Every row comes from one small tree of marks. Brackets hold a mark, then the marks that hang from it, in the order of their numbers. Every link used is in the known rows. Which tree was each row made from?
Known rows
[Q866 [Q42 [Q595 Q252]]]: [ 19.0  -1.7   9.5   5.2  -1.3  14.3   2.9  -2.6  -0.8   7.7   2.6   7.9
   0.4   1.4   0.3  14.7  -5.9  -4.6   1.0 -21.5  -2.3   3.6]
[Q252 [Q595 Q42]]: [ 15.3  -8.3   1.5   0.9  -9.7   2.4  -0.7  -1.0  -7.6   7.5 -12.0   2.7
 -21.8  -2.8   0.4   0.6  27.9  -2.5   8.7  21.9  -2.0  12.9]
[Q252 [Q595 Q112] Q813]: [ 15.7  -1.0  -7.7   0.0   2.1  -4.0  -0.4   1.9 -14.5  14.5 -18.3   1.2
 -30.2   0.9   5.2   1.5  12.5  -5.3 -12.6  25.6  13.8  10.4]
[Q813 [Q252 [Q595 [Q42 Q866]]]]: [ 10.8  -6.4   0.6 -10.9  -8.4  -6.9  -0.3   1.5   0.4 -14.9   3.1   8.5
 -11.1   2.3  -3.8   2.8  19.2   5.6 -10.1  33.7  -2.3  14.9]
[Q252 [Q595 Q112 [Q702 Q147]]]: [ -3.0  -6.5   0.0  10.1 -13.9   3.5  -2.0  -0.4 -24.6  -1.5  -5.1   1.3
 -26.6   3.1  -0.3   6.4 -21.6  -8.5  10.0  -9.9  -3.1  14.5]
[Q296 Q112]: [ -4.5  -1.9  10.8  -1.1   2.5  -1.3   0.1  -0.4  -1.3   7.1  11.1   0.4
   1.4   6.2  13.8   6.0  -9.0   0.5 -11.7  12.0  -3.8   3.1]
[Q252 Q813]: [ 20.3   4.6  -0.2  -0.5  10.5  -6.8  -0.3   1.0   8.2   7.3 -11.5  -3.2
  -8.2  -1.3   6.6   0.0  -0.7   4.5  -6.0   6.3  18.2  -1.8]
[Q702 [Q595 [Q42 Q866]]]: [  8.7   6.7   3.0   4.3 -12.7  -7.5 -11.4  -0.2  -7.1 -21.5  13.9   2.3
   5.1 -10.1  -0.9  11.1  32.5   0.5   5.8  32.0   3.9  -2.3]
[Q42 Q595]: [ 3.3 -3.4 -1.2 -1.3 -5.7 17.3 10.5  0.2  0.2 12.8  4.7  3.3  1.2 -1.9
  0.2 -6.8 -6.3 -0.3 -2.9 -4.6  5.2  6.9]
[Q813 [Q252 Q595]]: [  0.6  -6.0  -2.0 -11.7 -10.2  -9.3   1.3   1.1   1.8 -13.5   0.1  11.5
  -8.8   3.7  -4.1  -2.2  -0.7   5.4 -17.5  20.4  -8.3  12.2]
[Q595 [Q42 Q866]]: [20.8 -0.5  5.4  0.9  3.6  4.7 -3.4  1.3 -2.7 -3.1  6.4 -6.4 -4.3 -2.6
  0.4 10.1 38.9  0.3 15.3 27.8 12.1  5.6]
[Q252 Q595]: [  3.7  -7.8   0.3  -1.9  -7.8   4.5   0.7  -0.1  -5.9   9.8 -12.6   7.4
 -19.2   0.1  -1.0   0.7   2.2  -1.4  -2.4   1.3  -4.0  11.0]
[Q702 Q147 [Q595 Q42 Q112 Q252]]: [ 18.9   6.7  -0.9  41.7 -34.8  -7.2 -15.0  -1.2 -25.7 -35.3  15.9   5.6
  -1.3  -5.5  -4.0  14.0  26.7 -13.3  12.3   9.1   1.3   2.3]
[Q112 Q296]: [ -0.9  -1.4   1.0   0.5  -1.1  -4.5   2.2   4.6 -20.7  10.8  14.4   0.3
   4.2  -9.0  10.0   4.6 -10.0   1.0 -29.2   1.9  -2.2   1.6]
[Q595 Q42 Q702]: [  5.7  -1.0   7.7  -1.2   0.0  -8.0  -2.5  -3.1  -7.0  -9.3   1.7 -10.4
  -8.5  -4.3   5.7   0.4  -3.6   0.3  40.5   0.9   2.3   3.3]
[Q147 [Q702 [Q595 [Q42 Q866] Q112]]]: [  4.7   7.6   2.4  23.1 -24.0   5.9 -13.8   1.2 -15.6 -29.3  15.2  -0.2
   3.0  -5.8  -2.9  18.2  15.1  -5.8  -7.1  30.3   8.2  11.2]
[Q813 [Q252 [Q595 [Q702 Q147]]]]: [  1.3  -6.7   3.2  -4.6 -14.0  -8.6   0.0  -0.2   0.3 -20.0   1.7   9.4
 -12.2   4.3  -3.2   1.4 -25.0   6.3  -5.5  -0.5  -7.5  13.5]
[Q42 [Q595 Q112 Q702] Q866]: [ -5.4  -0.7   0.1  -7.5   4.5  22.3   6.9   3.8 -19.5   7.6  18.2  -2.0
  -6.4   1.6  -0.2   9.0 -19.0  -5.4   7.8  -9.5  17.8  13.0]
[Q866 Q42]: [13.8  0.5 10.6  3.2  3.9  3.3 -3.5 -2.8  1.8 -0.3  1.5  0.5  1.0  2.7
  0.7 19.3  0.1 -1.0 -4.2 -1.8 -6.5 -2.0]
[Q595 Q702]: [-10.5  -0.1   5.8  -5.9   2.5  -5.3  -0.7  -1.9  -4.1  -5.8   0.4  -3.7
  -5.1  -0.6   3.6   0.7 -40.2   1.6  24.4 -28.7  -0.2   0.7]
[Q702 Q147 [Q595 Q42 Q252]]: [ 27.2   4.8   7.0  39.2 -33.7  -5.3 -14.3  -2.6  -8.5 -33.2  10.1   8.9
   1.5  -7.5  -3.5  13.5  15.0  -5.0  16.6  -9.0   1.8   0.6]
[Q42 [Q595 Q702] Q866]: [  2.8  -2.6   8.2 -10.0   5.4  24.7   7.7   2.2  -2.6   9.3  12.6   1.1
  -4.0  -1.2   0.3   8.5 -30.5   2.9  12.3 -27.7  18.4  11.6]
[Q595 [Q42 Q866] [Q252 Q813]]: [ 41.4   2.7   4.7   7.6   8.1  -2.2  -5.2   1.7  -1.9  -0.4  -6.6   2.1
 -12.9  -3.0   3.5  10.5  36.0  -4.0  25.6  -1.1  26.2   6.2]
[Q595 Q42 [Q112 Q296] Q252]: [ 10.6   1.0  -9.0  14.5  -7.6 -11.1  -3.1   3.9 -47.1  -1.4  14.1  -0.8
  -7.2  -6.3   7.2   4.3  43.3 -20.0   4.4  24.1   1.7   7.8]
[Q252 [Q595 Q42 Q702]]: [  7.6  -8.4   5.7  -3.1  -7.7  -0.8  -1.1  -2.3 -10.6   3.4 -11.3   0.2
 -25.2  -3.2   3.1   1.3  -0.4  -1.6  26.3   1.8  -2.3  13.2]
[Q42 [Q595 Q112 Q252] Q866]: [  6.4  -0.6  -4.2   1.1   0.3  24.3   6.3   5.1 -20.1   9.5  14.5   7.8
  -5.0   2.3  -3.7   8.7   7.2 -11.3   1.0 -12.3  19.1  13.6]

Write each row's tree
[ 12.6   0.8   1.1  28.5 -14.3  -6.6  -7.3  -1.7 -35.3 -21.8   6.8  -5.0
 -16.9   0.9   1.6   8.2   0.3 -18.4  49.0 -19.5   5.1   9.5] | [Q595 Q42 Q112 Q252 [Q702 Q147]]
[ 36.5  -4.5   9.0  10.8  -4.3  -3.2  -2.8  -2.0  -1.0   5.5 -21.3  -3.3
 -34.9  -2.9   8.1   5.7  -8.8   3.5  19.9  -1.3  17.7  13.1] | [Q252 [Q595 Q42 [Q702 Q147]] Q813]
[ -2.7   8.2  -7.3   8.4 -17.5 -15.2 -11.0  -0.4 -24.1 -23.9  16.1  -1.2
   3.1  -8.7   0.0   4.6  43.4  -8.7   2.4  51.5  -3.1  -3.0] | [Q702 [Q595 Q42 Q112]]
[ 19.5   8.4  -0.1  10.4 -14.2 -17.9 -11.4  -1.4  -6.3 -19.8   1.3   7.8
  -0.1 -11.0   2.5   4.2  29.8  -3.5  14.0  12.9   7.1  -3.5] | [Q702 [Q595 Q42 [Q252 Q813]]]
[ 25.7   7.7   5.6  36.2 -27.0  -6.5 -13.2  -1.6  -2.1 -27.5   3.3  11.9
  -0.3  -5.5  -2.0  13.6 -11.2  -1.8   2.4 -27.3   8.9  -2.0] | [Q702 Q147 [Q595 [Q252 Q813]]]
[  1.8  -0.9  -3.8  -3.8   2.9  26.1   7.4   5.1 -17.1  11.4  18.1   0.5
  -2.8   1.8  -2.6   8.5   8.8  -6.3  -9.2  10.8  18.2  12.3] | [Q42 [Q595 Q112] Q866]
[  8.8   6.1 -11.6   9.6   3.4  -9.8  -2.9   2.7 -23.6  -0.6  -4.7   3.6
 -12.3   2.8   2.6   1.3  13.3 -16.0   4.2  -2.7  13.2   2.7] | [Q595 Q112 [Q252 Q813]]
[ 17.3  -0.4   7.6  -5.7   7.9  19.6   6.5   2.6  -1.7  11.0   3.6   6.8
  -9.8  -1.3   2.5   8.9 -32.7   0.1  19.7 -48.3  28.3  11.8] | [Q42 [Q595 [Q252 Q813] Q702] Q866]
[ 11.2  -0.9   9.7  10.4  -4.3  14.7   1.8  -2.8 -11.8   1.0  10.2  -1.3
  -3.4   3.5   1.5  18.4 -20.7  -5.6   2.6 -12.8  -2.4   5.4] | [Q866 [Q42 [Q595 Q112 [Q702 Q147]]]]
[  4.5  -4.1   6.4   8.4 -11.2  18.2   8.6  -1.5  -1.8   3.7   6.7   0.4
  -3.6  -0.9   1.2  -1.7 -41.4   1.0  14.0 -34.4   6.7   9.2] | [Q42 [Q595 [Q702 Q147]]]
[ 36.8   2.4   1.3  10.5   1.6  -9.9  -3.6  -0.8  -1.8  -0.5 -11.9   1.7
 -12.5  -4.1   5.4   0.1  33.1  -5.4  26.8   1.0  16.9   3.5] | [Q595 Q42 [Q252 Q813]]
[  8.3  -1.2  -3.5  -4.3   3.8  -7.6  -1.0   0.8 -17.2  10.2 -18.0  -1.7
 -33.8   0.6   7.7   1.8 -15.2  -4.1   4.1   5.5  13.5  10.9] | [Q252 [Q595 Q112 Q702] Q813]
[ 16.6  -2.9   4.1  -6.3   4.5  -5.7  -0.1  -0.8  -0.3  12.3 -23.6   1.7
 -30.9  -1.4   8.1   1.3 -26.9   4.1   8.6 -12.9  14.1   9.5] | [Q252 [Q595 Q702] Q813]
[ 22.0   2.3  10.3  20.5  -3.3  -5.7  -4.5  -2.1  -1.5 -10.5 -10.3   4.1
 -15.3   1.0   4.8   7.5 -53.7  -2.1  34.8 -71.0  16.3   3.9] | [Q595 [Q252 Q813] [Q702 Q147]]
[  2.1   0.7  -5.1   1.5  -1.6   6.5   8.0   0.6 -19.1   7.7   1.5   3.3
 -11.3   0.2   4.6  -5.5 -24.3 -10.4  17.3 -26.7  14.0   9.2] | [Q42 [Q595 Q112 [Q252 Q813] Q702]]
[  3.2   7.0   5.1  23.8 -26.8   3.7 -12.3  -0.5  -4.6 -27.5   5.6  10.0
   5.7  -5.6  -3.4  13.1 -13.6  -3.8  -4.0 -12.8   3.2   8.6] | [Q147 [Q702 [Q595 Q252]]]
[ 35.3  -3.9   1.5   0.6   1.1  -4.1  -0.9  -0.3   0.6  14.2 -23.3  -0.4
 -30.1  -3.6   7.0   0.5  27.2   2.0   2.8  28.1  16.4  10.9] | [Q252 [Q595 Q42] Q813]
[  3.1   7.5  -1.7  34.1 -30.8  -3.6 -12.7  -0.3 -20.2 -31.5  18.4   3.1
   3.2  -3.2  -4.5  14.0   3.6  -7.4  -9.6  11.6  -1.7  -1.2] | [Q702 Q147 [Q595 Q112]]
[ 11.1  -1.7  12.9  -0.9   1.3  12.9   3.4  -3.7   0.0   6.1   5.0   1.0
  -0.7   1.3   2.8  14.9 -24.2  -0.5   5.8 -19.2  -3.5   3.4] | [Q866 [Q42 [Q595 Q702]]]
[20.5  1.3  4.0  6.9  1.4 10.7  2.3 -1.4 -9.7  8.3  2.3  4.9 -4.3  2.7
  2.1 15.0  2.3 -8.8 -4.0 -6.5  3.5  4.3] | [Q866 [Q42 [Q595 Q112 [Q252 Q813]]]]
[  5.4  -5.0  -4.9  -9.1  -9.0  -8.4  -0.9   2.5 -11.7 -17.0   7.2   6.1
 -12.9   3.9  -3.9   3.3  26.4  -0.4 -13.3  46.9  -2.7  15.7] | [Q813 [Q252 [Q595 [Q42 Q866] Q112]]]
[  3.4  -6.7   1.9 -12.5 -10.4 -13.3   0.1  -0.4  -1.7 -18.2   1.1   6.4
 -13.0   1.6  -1.2  -1.9  -2.0   5.4   2.6  20.5  -7.3  13.7] | [Q813 [Q252 [Q595 Q42 Q702]]]
[-10.0   2.0  -0.3  17.5  -8.7  -1.4  -3.9  -0.3 -27.6 -16.0  11.1  -8.6
 -10.6   4.6   1.0   8.1 -33.7  -9.8  17.7 -15.9   1.4   5.0] | [Q595 Q112 [Q702 Q147]]
[ 11.0   6.2   6.0  25.9 -28.2   2.5 -13.2  -0.9  -5.8 -29.1   6.2   6.8
   3.9  -7.6  -2.4  13.1   4.6  -4.6   4.2   1.6   4.6  10.0] | [Q147 [Q702 [Q595 Q42 Q252]]]
[ -0.3  10.8  -8.5  10.3 -13.6 -19.9 -10.0   2.9 -32.0 -14.4  13.1   9.3
   1.8 -10.4   5.8   7.4  10.3 -10.3 -16.0  11.5   3.5  -3.6] | [Q702 [Q595 [Q112 Q296] [Q252 Q813]]]
[  7.0  -2.6   7.7  -5.6   2.5  22.8   6.6   2.2  -5.7   7.5   9.2   8.3
  -5.9  -0.5  -0.8   8.7 -32.5  -2.1  22.9 -51.1  19.4  12.7] | [Q42 [Q595 Q252 Q702] Q866]
[ -4.1   1.1   0.0  24.5 -12.5  -6.8  -3.9   2.7 -46.7 -10.8  15.7   1.8
 -10.1  -1.3   6.6  12.0 -43.5 -16.4  12.3 -48.0   1.0   8.3] | [Q595 [Q112 Q296] Q252 [Q702 Q147]]
[ 17.9  -2.0  12.8  18.3 -10.0  -1.6  -4.5  -3.6  -5.9 -16.6   4.0 -10.7
 -10.4  -2.8   3.7   7.1 -14.1   0.7  40.4 -12.6   4.7   5.9] | [Q595 Q42 [Q702 Q147]]
[  1.3   7.6  -7.3  13.3 -20.4 -18.7 -11.1   1.9 -37.8 -20.5  19.3   6.4
   3.1 -12.4   3.9   7.2  36.1 -13.5  -1.7  29.1  -3.6  -0.5] | [Q702 [Q595 Q42 [Q112 Q296] Q252]]
[ -2.3  -5.3  -3.5 -10.4 -10.7 -14.5  -0.3   0.4 -13.9 -19.7   5.1   4.3
 -14.7   3.0  -1.5  -1.4   6.1  -0.5  -0.5  33.7  -7.8  14.5] | [Q813 [Q252 [Q595 Q42 Q112 Q702]]]
[  6.3   0.8   1.6  21.6 -11.0  -4.4  -5.6  -1.6 -30.5 -19.9  11.9 -15.0
 -14.1   0.5   3.1   7.9   2.4 -11.1  34.4  13.5   4.0   7.7] | [Q595 Q42 Q112 [Q702 Q147]]
[ 16.4  -9.0   9.4  11.1 -14.8   3.6  -2.5  -2.7  -9.6  -1.9 -10.0  -0.1
 -26.3  -1.8   1.5   5.6  -8.1  -1.0  26.0  -7.7  -0.5  14.8] | [Q252 [Q595 Q42 [Q702 Q147]]]
[ -2.5   8.2  -0.4  25.6 -27.2   2.5 -12.9   0.5 -16.4 -29.0   9.8   7.8
   3.7  -4.4  -3.7  13.4  -4.8  -9.6  -6.9   0.6   2.7   9.7] | [Q147 [Q702 [Q595 Q112 Q252]]]
[ -4.7  -5.2  -2.1  -2.7 -14.5 -10.0  -0.6   1.1 -12.0 -21.2   5.6   7.3
 -14.0   6.0  -3.4   1.7 -16.9   0.2  -8.7  12.6  -7.9  14.3] | [Q813 [Q252 [Q595 Q112 [Q702 Q147]]]]
[ 30.5  -1.5  -3.8   0.9   4.9  -0.8  -2.7   2.9 -16.4  12.4 -14.0  -3.2
 -33.4  -1.2   5.4   8.4  40.0  -5.0  -2.3  45.1  22.3  14.1] | [Q252 [Q595 [Q42 Q866] Q112] Q813]
[ 28.9  -1.4  15.7  22.0  -7.1   3.7  -7.7  -1.2 -10.4 -18.4   4.2  -0.1
 -13.9  -0.9   0.5  17.8 -14.3  -5.2  53.8 -47.8  15.3  10.7] | [Q595 [Q42 Q866] Q252 [Q702 Q147]]
